Each row was made from one path, in order. Every step used is in the known rows, and no mark comes twice. Write each row's path.
(in the rows, 128 means zero)
Known rows:
M Y N C Q: [172 115 130 147 111 117 124  69 133 119  58 111 157 116 152 148 121 151
 137 108 160  87 113 129 117 117 114 112  79 160 173 125 142 143 136 141
  90 118  65 147 140 108 114 135 107 127 137 117 190 100 180 131 134 110]
C Q P: [140 140 140 161 134 132 123 121 143 111  87 115 144 121 127 112 130 120
 121 113  35 113 111 130 127 126 124  53 128 150 137 108 138 121 126 104
  99 114 155 125 116 136 132 142 142  88 153 116 120 118 132 135 171 121]
M S Q: [122 155 114 154 126 114 130 153 117 112 192 122 114 117 107 128 170 111
 169 126 178 127 119 143 131 129  79 122 142 147 121 139 135 109 124 120
 140 129  97 150  99 111 133 116 146 120  84 140 116 138 102 133 135  96]
S Q P N Y: [122  80 122 143 136 114 117 153 130  92 160 107 155 125 166 107 143 126
  54 123 159 104 122  94 127 133 176 103 172 123 130 108 142 133 111 149
 134 100 156  69  63 167 119 160 143  98 116 142 155 148 125 124 109 126]
C N P: [108 147 150 133 124 120 133 128 128 115  86 139 101 135 144 126  98 143
 105 152 142 141 123 157 114 140 128 148 136 109  98 130 126 120 102 104
  92 129 106 117  86 115 117 113  95  94 113 108 125 122 111 152 117 130]
N Y M S Q: [130 121 124  96 139 113 125 128 127 105 156 140 144 121 133 134 131 135
 150 134 237 155 114  94 135 128  83 132 149 117 130 149 129 113 129 164
 159 119 127 120 116 152 127 122 182 169 101 175 121 143 129 124  93 131]
C Q P N S M: [129 117 123 128 139 133 127 160 139 126  97 102 128 140  77 123 145 108
  77 120  48  86 127  94 128 111 145 115 115 111 138 114 119 132 167 162
 112 128 163  89 166 173 128 167 120 142 171 126 114 127 133 114 136 137]
S M: [121 144 111 147 130 126 138 131 132 135 108 121 121 110 116 123 144 124
 160 110  95 115 127 125 143 133 117 138 134 168 107 126 125 116 126 124
 147 132 167 145 172 136 118 117 135 142 146 130  92 144 124 130 138 122]
N S M C Q: [116 147 127 146 133 132 144 131 128 125  97 128 117 129  28 126 143  97
 123 123  31 138 116 110 137 110  98 105  65 115 149 126 115 123 179 171
 129 135 165 141 144 129 134 145 128 166 161 128  99 117 138 102 137 121]
M Y N S: [144 129 133 132 116 125 118 119 132 138 137 130 172 117 157 150 146 142
 137 125 184  81 131 142 115 122 148  99  56 158 159 142 115 135 123 166
 103 149  78 140 134 120 110 118 117 115 129 130 160 104 162 122 162 113]
S Q P: [117 126 129 172 132 138 124 152 135 104 171 119 139 108 135 105 148 106
 138 106 129 105 112 131 131 131 136  89 146 170 107 115 128 111 114 142
 108 114 129 114 104 123 134 147 145  97 125 143  99 139 114 136 144 119]
U C Q P N Y: [137 118 141 106 131 118 109 125 147 130  86 117 147 138 147 107 131 133
  25 118  37 124 125  79 131 117 165  73 175 105 134  97 142 138 146 108
 133 112 217  77 107 150 124 163 130 117 135 120 175 137 154 129 137 115]
U C Q S: [146 174 119 127 128 125 123 100 130 140  94 143 119 128 114 120 139 117
 132 121  56 147 127 124 127 110  84  77 142 125 149 122 144 114 166  76
 120 137 152 167 164  98 131 133 129 127 149 124 127 115 166 121 137 115]
P N: [143 122 124 139 138 104 133 140 114 139 110 108 126 146 161 133 151 132
 100 115  72 116 124 131 136 133 162 122 159 129 137 118 132 132 118  81
 126 127 172 116  98 146 120 111 117  83 126  98 124 142 109 132 134 128]
M Y N: [154 129 135 147 121 125 127  99 128 132 120 119 181 113 177 146 124 152
 156 113 162  98 122 148 114 136 133 110  87 199 168 123 134 136  94 106
 117 134  83 148 121 105 112 107 134 105 122 118 174 115 161 139 160 103]
C N P Q: [104 123 161 121 117 125 133 117 128 128  62 129 125 134 169 112  47 140
 105 159 165 141 129 179 108 138 120 121 128  98 104 118 129 132  95 105
 118 127  89 132 106 125 127 102  81  78 147 104 120 122 115 155 117 121]
U C N S M Y: [101 186 112  79 108 146 117 136 135 140 152 162 107 119  82 133 135 116
  85 133 142 132 154 117 121 107 113 195  62 140  80 134 121 129 146 184
 113 153 134 124 205 102 122 119 128 191 146 152 125 141 165 123 136  97]
Y M S Q C: [139 134 125 109 134 130 141 131 122 127 185 150 105 122  84 150 142 123
 194 127 213 156 140 137 148 126  71 166 153 128 140 147 133 113 123 148
 150 134 102 146 157 118 156 122 176 178 129 151 102 132  94 111  99 138]
Y N P Q C: [128  82 163 120 113 142 133  91 140 159  99 124 160 131 201 127  68 156
 168 134 176 102 147 170 121 143 132  98 136 130 178 118 125 134 106 102
 148 139  60 144 123 118 131 121  79  92 167 102 157  99 112 147 109 142]
C U: [131 147 127 146 126 118 132 145 124 144 150 117 137 122 162 123 162 127
 137 141  98 131 125 120 137 140 162 116 124 151  90 141 123 120 125  87
 122 124 155 154  94 112 129  95 127 125 102 131 126 123 122 139 163 139]
N S Q C U: [111 112 123 131 117 139 132 159 124 137 240 139 110 111 131 128 203 109
 145 165 151 119 156 136 146 124 131 138 133  92 107 146 106 116 158 158
 118 141  88 150  75 122 149 123 124 161 108 158 119 118 116  99 136 147]
Y M: [151 147 134 113 145 121 135 116 130 131  90 134 132 128 140 136 132 142
 158 106 122 145 109 115 142 131 125 118 149 142 123 134 118 123 114 120
 121 127 189 138 154 139 129  96 151 133 145 137  83 138 130 129 136 146]
P Q: [134 131 142 123 129 120 130 115 129 141 106 116 143 130 185 117 109 128
 148 120 120 126 125 152 131 139 139  78 132 142 138 115 130 134 116 103
 142 125 121 151 118 134 132  97 123  77 172 117  94 129 119 139 144 112]
U C Q S M Y: [133 179 111 108 119 141 124 109 127 143  93 144 135 116  91 125  81 110
 133 111  92 143 144 107 126  95  51 132  92 187 158 118 144 124 163 108
 136 128 113 170 242 107 127 141 159 195 167 138 142 125 195 115 101  88]
S M C Q P: [117 141 131 174 142 151 138 126 138 118  84 119 143 136  32 108  94  97
 140  94  13 137 103 111 133 119  96  99  85 170 138 102 135 122 143 136
 130 111 177 128 165 131 138 174 150 154 161 124  99 122 117 120 156 112]
Y M C: [140 152 138 142 160 134 146 116 122 127 104 140 132 140  76 137 100 130
 161 100  93 175 102 103 139 126 127 126 106 125 139 128 119 133 124 131
 133 118 202 138 145 119 132 114 145 131 125 119  79 134 120 120 136 135]
M S: [135 166 119 135 127 114 125 139 121 131 138 120 128 120 114 141 150 122
 166 125 145 133 127 149 133 136 114 121 125 145 129 141 132 121 121  89
 147 141 113 155 117 114 124 108 158 101 105 115 124 130 102 141 155 107]
S M Y N: [130 132 118 135 120 132 132 110 135 140 117 117 173 103 150 141 112 136
 165 109 154  93 128 116 121 130 113 148  68 226 147 139 124 131 102 135
 133 136  91 146 184 120 111 123 134 168 145 140 161 123 159 130 131  98]
P N S Q: [128 114 121 135 132 109 125 171 119 113 176 113 107 127 130 129 200 116
  83 131 140  95 129 125 132 121 139 126 142  77 127 129 113 133 146 176
 107 134 125 103  77 140 128 129 100 119 110 127 109 140 125 111 119 129]
S Q C: [116 117 121 148 127 125 138 126 123 124 172 144 114 107 147 129 171 121
 167 132 128 126 142 151 142 132  99 128 170 151 139 122 129 121 121 127
 127 136 108 153  97 110 144 121 139 128 136 128 101 134 105 116 119 129]
U C N S: [105 177 125 100 115 129 120 132 132 138 147 159  80 137 122 129 192 119
  80 136  91 143 136 146 129 123 143 127 115  89  88 134 113 139 146 151
  91 156 171 133 103  95 126 110 100 122 135 129 107 134 143 131 169 115]
N P Q S: [117 123 146 138 126 136 124 112 125 137  71 130 147 141 162 109  37 138
 158 133 195 135 140 159 113 127  99  89 130 110 158 113 134 122 124 100
 147 133  61 154 159 137 124 119 113  80 152 107 109 109 135 144  87 131]
Y M C U: [136 153 142 130 153 143 150 139 120 148 140 136 141 141  88 130 110 127
 151 126 101 180 108  96 136 133 141 143 112 128  99 139 114 127 134 109
 127 112 204 141 137 123 140 104 140 170 104 142  87 123 121 125 152 147]
N Y M: [142 114 137  98 142 117 126  99 131 118  84 139 157 123 164 134 129 159
 127 134 138 154 110  76 134 137 136 106 138 113 130 134 116 127 120 151
 144 119 182 115 140 160 114 109 162 129 148 149 109 141 142 127 118 154]
Q C: [135 129 130 133 131 126 134 112 125 138 140 132 118 128 138 138 154 135
 164 130  62 130 143 147 139 135 132 124 148 148 147 123 134 123 118  93
 142 145 124 150 117 117 141 116 144  97 152 113 114 129 101 120 144 141]

Which path is each row?
[137 169 137 128 128 140 115 118 148 132 112 123 139 118 130 103 144 114
 102  93  41 119 116 117 130 115 134  61 160 150 120 103 135 122 147  90
 107 122 198 123 136 107 133 140 131 107 145 119 125 128 142 142 182 113] => U C Q P
[136 129 151 149 119 128 125 111 135 134  92 119 183 114 172 134  57 160
 138 123 222  90 118 137 111 129 128 122  96 171 148 132 119 121 100 112
 110 129  59 136 114 108 101 119 109  98 108 106 192 108 155 157 123 118] => M Y N P
[135 140 126 135 149 142 123 155 130  98 178 133 130 123  96 128 112 109
 171 102 205 136 105 113 130 125  92 131 152 134 118 130 127 114 117 154
 129 117 128 109 157 132 137 139 178 156 112 165  85 140 107 133 129 129] => Y M S Q P
[125 125 102 138 123 141 129  99 122 135 105 130 172 120 132 145  81 134
 189 121 182 108 137 131 109 124  95 149  63 215 173 139 136 124 114 128
 149 143  67 162 245 121 110 139 148 164 142 145 177 108 180 125 116 103] => Q S M Y N
[121 114 120 143 120 135 138 148 121 138 223 128 112 114 154 126 179 108
 170 151 124 134 148 134 139 136 122 137 165 160 106 141 128 114 127 123
 128 126 111 156  89 109 152 118 136 161 107 150 127 126 110 111 136 138] => S Q C U
[137 131 124 106 128 141 143 146 119 140 238 146 111 123  92 150 144 112
 193 150 196 167 141 123 141 128  81 187 152 129 105 159 127 115 127 136
 150 131  82 151 138 112 158 115 163 212  87 166 127 129  97 114 110 156] => Y M S Q C U
[126  91 146  69 134 128 137  83 131 118  98 170 111 142 143 150 115 161
 118 174 123 182 137 126 124 138 130 161 135 102 130 140 141 150  99 159
 141 132 123 115 130 152 141 119 147 154 157 150 120 130 126 115 100 157] => Q C N Y M
[129 122 131 140 135 130 112 170 131 129 147 109 127 145 121 135 157 120
  70 108  96  87 128 119 127 124 185 111 117  93 134 114 118 128 135 141
 111 134 149  83 121 166 119 140 127  80 132 106 122 135 117 122 152 143] => Q P N S
[132  97 127 125 133 101 122 131 120 126  98 108 146 142 174 129 152 157
  72 140 111 127 123 108 134 135 176 116 164 112 145 124 137 146 122 108
 152 117 176  98  83 158 110 125 134  96 118 112 159 145 129 126 109 132] => P N Y
[ 93 100 123  76 112 148 139 119 129 153 128 152  90 137 110 130 130 117
 135 166 114 135 170 172 129 128 116 164  83 114 129 127 126 152 137 192
 151 159  68 141 204 154 152 123 110 155 206 144  93 119 112 110 121 127] => P Q C N S M
[143  92 112 160 135 121 123 150 127  97 144  99 101 125 126 120 149 110
  93  89 143  80 118 111 133 123 157 168 181 120 122 109 138 135 127 164
 104 100 142  77  96 141 119 167 105 103 117 113 133 156 114 128 104 132] => S Q P N C
[151 130 130 165 123 129 119 112 139 106  55 112 126 122 113 125 127 124
 135  99  81 102 113 117 132 116 130 108 120 122 138 114 141 132 144 134
  92 113 132 120 130 135 122 157 126  98 165 104 130 127 133 138 148 138] => N C Q P
[152 119 115 136 122 109 129 151 116 137 128  97 107 135 156 137 161 129
  93 129  90 114 130 106 133 136 180 187 154 104 101 135 131 135 143 108
 117 115 160 115 101 138 121 114  89 124  89 104 155 137 118 136 123 151] => P N C U
[141 106 101 129 105 138 128 107 129 141 137 115 147 105 146 143 118 136
 166 117 190  91 138 105 126 129 148 209  75 195 116 152 116 133 139 160
 126 127  97 139 193 113 110 131 119 207 112 144 186 119 161 137 126 122] => S M Y N C U
[119 110 110 128 114 125 133 122 139 147 122 122 141 118 126 136 178 127
 157 108 132  77 127 125 133 130 155 113  78 145 136 150  92 127 147 175
 134 161 131 133 166 128 107 127 101 147 155 157 125 119 153 120 152 131] => Y N S M
[138 117 129 151 143 124 125 155 127 119 129 100 141 136 145 128 131 126
  99  99  73  99 121 132 129 135 186 116 163 146 117 109 133 134 113  90
 126 118 173  90 116 153 125 138 133  70 135  99 132 142 103 133 154 131] => Q P N
[109 120 132 113 121 112 120 110 128 109 100 142 127 130 165 120 150 146
  81 167 134 155 122 148 120 140 144 133 127 127 110 134 143 143  99 143
 128 131 151 118  79 133 117 117 128  95 121 143 145 134 130 135 140 125] => C N Y
[169 112 111 140 131 104 128  98 112 113  42 111  94 160 105 143 130 129
 112 124  97 123 123 139 125 109 118 134 132  90 180 122 155 141 154 111
 112 117  89 138 140 140 126 156 104 103 134  97 151 121 147 118  85 124] => P N C Q S
[122 135 115 137 118 134 134 165 113 133 252 129 103 111 110 137 176 105
 181 162 162 151 155 139 136 134  93 168 155 138 112 157 130 111 132 107
 152 139  56 166  88  96 156 124 149 172  70 146 139 124  97 115 133 138] => M S Q C U
[131 109 139 114 121 133 137 102 129 146 124 131 129 131 164 128 104 134
 174 148  94 133 150 166 138 135 126 100 135 147 156 112 141 137 118 117
 159 138  81 163 139 131 151 107 134  98 187 112 107 122  99 122 137 123] => P Q C
[110 117 127  78 135 118 130 121 124  87 145 157 109 132 104 134 118 131
 120 166 233 175 116 114 119 134  82 166 138  99 104 154 138 129 109 174
 139 118  91 106 123 151 130 126 159 176  89 179 121 134 125 125  89 122] => C N Y M S Q
[114 149 105 156 134 154 146 138 110 153 159 131 122 131  41 120 100  99
 172 131  86 169 131 117 130 127 102 159  76 158 125 137 130 112 147 110
 165 127 138 166 191 122 129 138 140 177 106 144 118 115 128 114 122 131] => Q S M C U
[128 131 127 134 124 129 135 134 123 155 177 128 126 130 155 134 161 129
 169 144  63 141 150 141 141 139 144 144 146 151 116 140 129 115 123  83
 141 138 120 157 114 108 144 104 134 137 122 123 130 118 101 120 153 155] => Q C U
[121 147 163 123 151 143 149 118 125 116  62 155 111 154  66 138  42 142
 117 133 153 187 100 122 117 128 107 164 108  76 106 130 119 134 103 134
 103 115 155 112 101 119 129 119 110 139 108 119  99 123 110 136 102 142] => Y M C N P
[103 153 114 147 130 147 142 164 123 156 178 128 124 127  56 123 153 102
 132 137  73 147 130  95 140 122 145 151  58 124  98 144  96 114 170 162
 142 138 176 145 153 126 129 131 123 182 122 145 104 122 130 112 151 134] => N S M C U
[146 147 122 147 130 121 131 100 123 121  71 128 125 134 105 123 126 123
 154 139  78 140 120 151 124 120  82  78 128 141 171 130 148 119 144  84
 120 133  91 171 144 129 134 133 134 104 148 126 118 103 159 116 129 122] => C Q S
[150 133 111 147 117 121 130 132 123 135 128 115 116 114 137 130 161 129
 138 129 115 121 129 113 137 133 166 159 130 120  90 145 120 122 137 123
 118 119 150 143 103 115 121 109 110 140  94 122 126 132 126 138 148 147] => N C U
[122 159 129  47 124 122 119 106 133 133 123 169 108 144 113 136 118 146
  94 147 176 191 129 103 119 126 106 174 124  86  96 149 132 145 125 139
 147 134 170 113 161 126 122 112 155 176  94 159 137 145 135 131 113 122] => U C N Y M S
[118 149 133  68 134 121 122  95 139 135  97 167 116 139 149 125 129 153
  78 140 131 180 123  95 126 129 134 137 142  92  96 133 123 143 120 143
 124 126 219 100 138 127 123 108 133 161 136 162 111 148 156 132 112 130] => U C N Y M
[132  94 134 147 139 115 114 142 137 116 108 104 161 137 165 123 129 146
  65 125  96 107 124  93 126 136 195 108 161 117 136 106 136 145 109 109
 142 112 180  67 101 172 110 156 148  72 130 121 157 145 127 130 123 133] => Q P N Y
[ 93 123 137 124 112 136 135 141 118 105 173 159  84 124  97 133 100 124
 154 172 237 149 151 180 116 132  55 198 147 104 118 146 140 115 106 124
 129 141  17 135  71  96 146 140 113 148  78 118 138 119  80 136  81 124] => M S Q C N P
[112 118 117 133 125 126 132 146 127 125 197 146 106 111 129 137 197 113
 148 141 156 118 154 141 144 123 110 124 143  99 137 135 116 123 148 176
 120 152  78 142 103 121 148 127 126 130 146 145 104 129 114  97 122 133] => N S Q C
[ 98 144 140  84 113 151 122 111 130 141  84 160 105 148 141 105  33 134
 105 146 169 155 141 173 103 124  99 117 135  82 119 114 140 135 124  99
 128 137  95 141 180 108 128 120  80 106 138 116 137 114 142 148  94 116] => U C N P Q S
[151 101 117 152 135 124 116 147 130 113 101  97 112 148 125 136 133 128
  98  91  78  86 124 111 128 127 185 157 148 115 125 105 136 136 126 124
 116 113 158  79 121 150 116 157 114  82 127  91 144 145 108 137 134 139] => Q P N C
[116  93 119 139 133 119 110 168 122  91 186 111 145 137 124 118 138 122
  72 130 215 115 126 102 125 130 148 137 159 114 133 124 146 124 116 134
 157 105 106  78  77 159 115 171 168 109  83 141 174 149 102 126 109 109] => M S Q P N Y
[138 150 134 112 129 125 110 158 143 142 132 115 119 154 111 114 160 113
  46 105  26 101 125 106 133 107 170  77 142  83 126 105 120 139 175 131
  93 132 202  81 116 136 127 157 113 115 153 107 138 131 151 117 159 124] => U C Q P N S
[134 114 150 170 125 119 130 114 136 137  86 113 163 117 186 132 104 156
 143 109 174  95 110 134 116 140 140 103 137 138 145 134 105 113 108  90
 114 134 107 124  79 100 101 119  91 101 116 108 158 116 136 157 125 137] => Y N P
[139  90 110 161 121 128 120 172 124 105 183  95 111 119 117 121 156 107
  91 108 132  88 121 110 131 126 181 172 174 109  90 121 131 132 138 149
 105  92 144  84  95 141 128 162 108 137  82 118 154 143 107 133 111 152] => S Q P N C U
[133 124 126 125 130 130 130 107 118 139  99 132 138 150 150 116  81 121
 176 131 132 141 132 176 116 132 114  93 115 141 166 118 144 136 120 104
 153 128  75 165 185 137 134 116 131  80 169 130 111 110 140 128 119 109] => P Q S
[ 92 125 128 150 131 158 125 161 124  89 189 145 100 137  49 111 145  94
  88 137 140 138 112 160 116 121 133 117  83  94 102 125 123 134 128 200
  89 119 107 104  66 122 140 168 115 109  99 143  97 118 111 111 145 110] => M C N S Q P
[147 119 131  84 147 102 125 137 120 121 106 122 137 157 118 156 118 158
  97 141 184 157 121  85 128 134 129 149 142 101 147 137 132 133 124 116
 170 122 165  92 144 182 116 122 166 147 109 133 148 146 121 125  87 140] => P N Y M S
[126  76 158 116 104 144 133 106 135 175 133 121 168 129 201 122  66 155
 168 156 183 110 148 160 122 147 154 118 137 122 144 130 115 125 118  99
 146 135  58 148 120 115 136 113  83 128 134 116 176  91 109 143 122 162] => Y N P Q C U
[157 107 116 133 131 102 124 132 118 124  93 103 104 141 137 141 155 141
 105 105  99  99 122 121 133 126 169 169 146  95 126 122 130 140 135 118
 118 121 148 109  94 145 113 130  98  99 120  93 144 150 120 132 120 132] => P N C
[ 98 148 157  86 114 138 123 114 138 146  92 145 105 137 171  99  49 136
  89 137 140 146 135 159 115 130 127 120 147  95  84 111 124 140 119 109
 116 132 137 118 111  99 130 102  72 100 139 100 122 129 131 162 119 112] => U C N P Q
